Each row was made from one small tree. The marks that hang from a mark follow it in brackets, in alphabetical order. Every link used is in the known rows. Write each row's tree.
Known rows:
toges{dubid suke{felen} tegak{rusu}}: [-15.9 -43.3 -45.2   6.2  24.0  -7.4 -32.5 -39.0  43.9 -15.5 -60.7 -29.9
   1.4  -0.9  59.8  22.2   7.4  19.1 -30.6  34.1 -47.2   3.7 -57.6]
suke{felen{rusu{tegak{dubid}}} toges}: [-14.3 -20.0  35.9   2.6  37.1  20.5   6.9 -27.8 -25.2  33.2 -27.1  -1.6
  24.4 -13.0  74.7  30.7  33.0 -19.4  42.0  39.6  24.1   8.3  11.5]
toges{dubid suke}: [-10.4 -37.3 -11.9   4.9  33.2  10.4 -13.7 -23.5  19.7 -33.2   8.6   4.9
   1.9  33.9   4.0  26.4  -5.8  41.9 -16.8  12.8 -43.1  12.9 -33.6]
tegak{dubid{felen} rusu}: [-28.1 -21.2  22.5  60.3 -52.4  -4.3 -28.4 -22.2 -50.9 -19.2   1.4 -17.7
 -14.5   6.6  63.4 -13.2  32.3 -15.9 -13.9   4.7 -23.5 -15.2  59.8]
tegak{dubid{felen}}: [ -5.0 -12.7  24.9  43.9 -27.7  10.9 -35.6  -6.9 -61.3 -34.8  34.2   2.6
  -6.3  27.2  28.7  -7.5  21.9 -22.3 -19.5   5.2 -14.2  16.7  35.6]
suke{toges{felen{tegak} rusu}}: [-17.7 -25.3  19.2 -35.9  60.5 -11.6   9.7 -20.2 -26.9   7.5 -27.4 -21.6
  17.5  13.6  20.7   4.7  29.1 -33.0   9.5 -18.4   7.1  -3.6  25.2]
rusu{tegak{toges}}: [-28.7  25.6  36.3   6.0  -4.4   8.7 -25.6 -16.1   7.0  14.6  -7.0 -14.6
  41.9 -12.5  -9.5  -9.0  30.8  24.6  11.7  35.2  -7.0 -44.9  41.1]
rusu{tegak toges{suke}}: [-11.1  -3.1   2.7  -8.4   1.8  16.4   4.4 -30.6  19.8  -4.8  -8.5 -28.9
  35.0 -30.8  -3.1 -10.7  25.0  76.4  37.2  40.9 -31.8   1.5 -43.0]
tegak{dubid toges}: [-21.6   7.5  47.5  44.3 -21.1  26.6 -39.9 -37.8 -23.8   8.4  16.6  35.1
  -9.7  14.8  14.8 -11.6  12.8  24.1  -9.4   6.7  11.9 -25.7  57.3]
suke{toges{felen}}: [-15.6 -20.5  25.4 -17.4  41.7  10.7  11.0 -29.5 -66.4  -0.8  14.2  -5.6
  26.8  30.8  17.7   4.8  16.6  -6.2  26.3  -2.6  -1.4  10.2  33.4]
suke{felen toges}: [ -6.7 -19.3  32.1  12.2  46.0  18.5  22.9 -29.1 -66.1  32.3   8.8  -5.9
  40.7  19.9  72.6  24.5  19.4 -15.6  44.7  18.9   2.6  40.5  27.4]
tegak{dubid}: [  0.0  -3.5  36.0  46.6  -2.6  11.7 -23.0 -14.9 -39.8 -13.9  21.5  16.9
   5.9  36.8  19.5   5.4  12.1  -1.4  -6.6  17.4 -12.1  -0.9  37.2]
felen{suke tegak{dubid toges}}: [ 10.5   6.7  16.3   2.0   4.1  46.4 -36.1 -24.9  22.3   3.4 -34.2  45.3
   1.8 -13.1  -5.4   6.3  35.7 -21.9 -17.0 -28.5  11.2  -1.2  32.4]
dubid{felen}: [-10.9 -11.9  10.0  13.1 -11.0  -2.1 -15.5  10.7 -64.2 -22.5  29.2 -21.9
  17.4  19.6   8.7  -4.1  32.5 -42.2  -9.7   0.0 -19.8  22.4  30.8]
dubid{felen{rusu}}: [-14.6 -20.0   3.0 -10.0   1.9  -6.1 -12.3  21.8 -41.5  -6.9  -0.4 -12.0
   0.0   2.8   1.9  12.0  42.0 -66.5  -9.4   3.2   6.2   7.2  17.9]
tegak{dubid rusu}: [-23.1 -12.8  33.7  62.8 -26.8  -3.6 -15.4 -29.3 -28.6   2.3 -11.5  -1.2
  -1.5  16.1  55.0  -1.0  21.1   4.3  -1.5  15.6 -20.4 -32.7  64.8]
felen{suke tegak}: [ 23.8   0.4  -3.0 -20.8  37.0  22.4  -3.6   6.9  10.3  -1.7 -35.9  11.9
  36.8   0.0 -18.8  24.7  39.9 -55.9  -4.7 -21.7 -10.5  20.6  12.5]
toges{suke}: [-12.2 -15.1  -2.1   6.8  25.3  12.1  -2.7  -1.3  -8.4 -13.8  -7.6  -9.5
   4.9  10.4 -10.6   7.4  12.1  20.2  -0.9  18.1 -36.7  21.6   5.4]
felen{rusu}: [-10.0 -11.0  13.9 -12.1  36.3  -6.6   3.8  16.5  -9.7  21.8 -22.8   7.5
  11.8  11.2 -10.7  32.2  30.9 -45.6   5.2  17.0  15.2 -19.1  17.2]
rusu{toges{felen{suke}}}: [ 10.0 -18.1  -1.9 -40.7   6.3  15.4  25.1 -40.5 -40.6 -14.1  -1.5  29.4
  30.0  11.2   4.0 -13.5  10.6  27.6  24.8 -17.9   8.3  17.2 -18.3]
tegak{dubid rusu{toges{felen suke}}}: [-21.6 -32.1   4.0  23.7 -37.9   6.3  -4.5 -65.4 -27.1 -18.7 -23.3   8.3
 -24.1  -7.0  46.8 -22.1   9.1  65.6   6.2   4.3 -16.2 -13.4   9.6]
rusu{suke}: [ -7.2 -14.3  31.3   5.3   7.8  12.3  16.9   5.1  -6.6  -0.3   2.7   2.7
  17.0  -0.4  -5.8  28.3  30.8  25.0  28.7  35.9 -37.4  -1.4 -21.5]
dubid{felen{rusu{tegak{toges}}}}: [-30.8  -4.0  11.5 -15.8 -15.0   1.4 -29.4  10.5 -13.6   1.2 -14.5 -18.0
   6.8 -25.6  -3.2  -0.7  49.9 -38.6  -7.0  16.1  12.3 -22.8  21.2]
dubid{felen{suke tegak}}: [ 11.8  -9.6 -10.8 -17.1   3.8  17.8 -18.1  14.6 -24.7 -26.1 -11.1  -8.7
  20.3  -4.2  -3.7   6.7  49.2 -74.1 -18.2 -28.6 -15.1  37.8  12.1]

Which tree is each row?
[-13.2 -46.4   0.5 -11.8   6.6  -0.4 -13.3  -2.5   2.5 -25.0  14.4   7.2
  -3.6  15.4  12.3  37.6  25.5 -14.0 -10.1   9.0 -16.5  -5.0 -47.5] | toges{dubid{felen{rusu{suke}}}}
[ -1.8 -12.0  -7.1 -26.9  33.8  -4.2  -2.0  -5.7  11.3  28.8 -32.7  -6.4
  13.1 -12.7  -5.0  19.3  38.1 -23.9  15.4  23.6  17.8 -15.9 -44.1] | felen{rusu{toges{tegak}}}
[-27.0 -16.1 -34.0  10.6  17.1  -8.0 -28.1  -8.5  32.5  -5.3 -61.4 -54.9
  -0.2 -22.6  14.2  -2.8  31.9   3.4 -19.1  33.1 -54.1 -11.8 -12.3] | toges{suke tegak{rusu}}
[-24.4 -46.5   6.6  -1.2  16.4 -28.8 -13.3  -6.1  -1.3 -26.6  11.5 -17.5
   6.0  36.0  47.7   5.1  13.2 -20.0 -31.1 -12.3 -17.5 -12.2 -10.3] | toges{dubid{felen} rusu}
[ -7.9 -36.8  -2.2   4.3  -6.0  -4.5 -22.0 -13.1   5.6 -26.5   4.6 -16.9
   5.0  10.4  18.3  30.4  33.3 -13.5 -15.6  -1.5 -40.5  -4.5 -31.8] | toges{dubid{felen{tegak{rusu{suke}}}}}
[ -6.4 -17.7 -47.5 -42.6  32.3  -4.4 -37.5  -9.7  -1.3 -47.6 -50.7 -21.9
  -5.3   3.4 -30.1  -9.0  10.6   4.7 -40.7  17.7 -33.3  12.6 -31.6] | toges{felen suke tegak}
[-20.7 -39.7  21.0   9.1  31.2  17.0  -5.2 -31.3 -40.9  -7.3  48.0 -18.0
  23.8  32.1  50.1  18.6  21.6 -10.2  17.5  -3.9 -18.9  16.8  -1.7] | suke{toges{dubid{felen}}}
[  6.9  -1.4  17.2  -0.2  17.7  14.4 -27.5 -15.7  -7.0  33.3 -52.2  36.6
  -8.8  -7.7  19.4  35.4  29.1 -47.5  -9.0   9.1  40.8   2.3  22.6] | suke{felen{rusu tegak{dubid toges}}}
[-27.5   0.0  36.1  41.8 -45.1  28.3 -52.6 -30.8 -46.7 -11.5  28.0  21.7
 -23.4   4.4  23.2 -24.5  23.8   4.1 -21.8  -5.5   8.8  -9.8  55.7] | tegak{dubid{felen} toges}
[-29.6 -45.4  32.4   2.0  60.9  -3.3  13.3 -32.0  -0.9  15.3  13.8 -18.8
  23.2  34.3  63.5  18.5  14.6   4.1  19.4  -1.9  -9.0 -14.3   0.9] | suke{toges{dubid rusu}}
[ -2.0 -36.7 -15.7 -70.4  29.2   3.1  -9.0 -23.5  27.9 -40.7 -44.5  41.0
  22.4  17.6  -3.2  26.0   8.1  -6.1 -19.8  -7.5  14.9 -30.4 -34.2] | toges{dubid felen{rusu{tegak} suke}}
[ -6.4 -28.9  -9.4 -13.3  48.0 -13.1   4.7   2.4  19.9   3.0 -69.8 -17.5
  -4.3  -9.3  30.1  15.1  18.8  -8.5 -15.1   6.6 -15.1  27.7  -5.7] | toges{rusu suke{felen{tegak}}}
[-18.9 -35.5   9.8 -12.2  13.7  16.2  10.0  -1.4 -36.6 -11.5   2.8 -19.2
  18.7  -6.1  53.8 -11.3  44.3 -40.1   9.7 -26.3  -7.2  25.9  20.7] | dubid{felen{suke{toges{rusu}}}}
[-22.0 -15.9  25.0   5.6  -3.8  -7.9 -14.9   1.7  13.7 -22.5 -30.0 -19.8
  17.5 -11.7  46.8 -18.2  35.5  -7.7 -12.8   9.1 -10.3 -24.8  21.0] | toges{rusu{tegak{dubid{felen{suke}}}}}
[-29.8 -47.9 -55.1   3.8  -1.1  -9.6 -51.3 -23.9  37.4 -43.2 -33.1 -54.6
 -15.8  -8.4  36.3   2.7  26.0   5.3 -47.4  16.2 -61.7  -3.9 -57.0] | toges{dubid{felen} suke tegak{rusu}}
[-19.6 -33.2 -11.5   7.9  13.0 -14.1 -25.8 -25.0  51.5  -8.1 -32.1 -31.4
  14.1   2.7  33.8  29.0  28.1  14.2 -13.3  36.6 -53.8 -41.4 -60.0] | toges{dubid tegak{rusu{suke}}}
[ 24.1  -0.9  17.0  22.6  18.5   9.0 -18.9 -13.4 -40.0   3.4 -20.9  15.0
  18.5  23.8  29.8  29.9  18.7 -41.1  -7.1  14.3   1.0  36.3  21.7] | suke{felen{tegak{dubid}}}
[-42.8 -30.1  27.8  17.9 -26.3   7.7  -0.1 -57.8  21.9  31.5 -31.8  18.5
  -2.8 -18.0  61.6  21.2  19.9  60.5  19.3  20.0 -13.2 -46.7  -1.8] | tegak{rusu{suke{felen}} toges{dubid}}
[-18.4 -34.4  -2.9   1.3  40.2  10.2 -28.9 -27.0 -14.6 -10.9  25.1 -42.9
  22.9  20.2  48.2  14.8  31.7 -25.9  -1.8   9.6 -29.1  11.0 -32.6] | suke{toges{dubid{felen} tegak}}
[  7.3 -11.2   8.3 -34.9  40.4   2.9  -0.3  26.8  38.3  22.8 -57.4   4.9
  -2.5 -29.2 -44.3  59.5  56.6 -48.5  10.2  20.5   0.0 -13.1 -37.0] | felen{rusu{suke} tegak}
[-18.5 -11.3 -13.9 -27.0   5.1  10.3 -39.5  11.7   2.2   2.3 -35.6 -10.1
 -25.7 -35.4 -30.6  11.9  51.8 -57.6 -26.3 -12.5  11.1   5.3   6.8] | dubid{felen{rusu tegak{toges{suke}}}}
[-33.0  11.1  10.1 -24.6  -4.5  10.7 -29.7 -26.3   9.6 -15.9 -31.8  -7.6
  18.0 -22.6 -26.3 -18.6  18.1  51.9  -4.6  25.3 -11.3 -32.9  24.0] | rusu{tegak{toges{felen suke}}}
[-29.3  -4.7  26.7  38.0 -17.6  38.1 -42.5 -40.2  -2.9  -4.7   0.0  32.0
 -32.7  -4.7   7.4 -13.4   8.2  54.1 -16.3  10.0  -3.9 -11.1  35.4] | tegak{dubid toges{suke}}
[ -5.1  -2.8  33.3  -3.9  -1.3  11.0  10.8  -1.8   9.6   0.1 -28.0 -12.3
  44.1 -29.7  21.0  27.2  35.6  41.9  43.5  68.7 -35.4  -1.9 -35.7] | rusu{suke{felen} tegak}
[-12.0 -14.3  21.3 -34.9   6.6   8.7  21.7  -5.6  41.8  23.5 -34.3  -2.5
  18.6 -51.1 -10.0  28.1  49.8  38.3  54.6  54.2   0.1 -33.1 -69.7] | felen{rusu{suke tegak toges}}
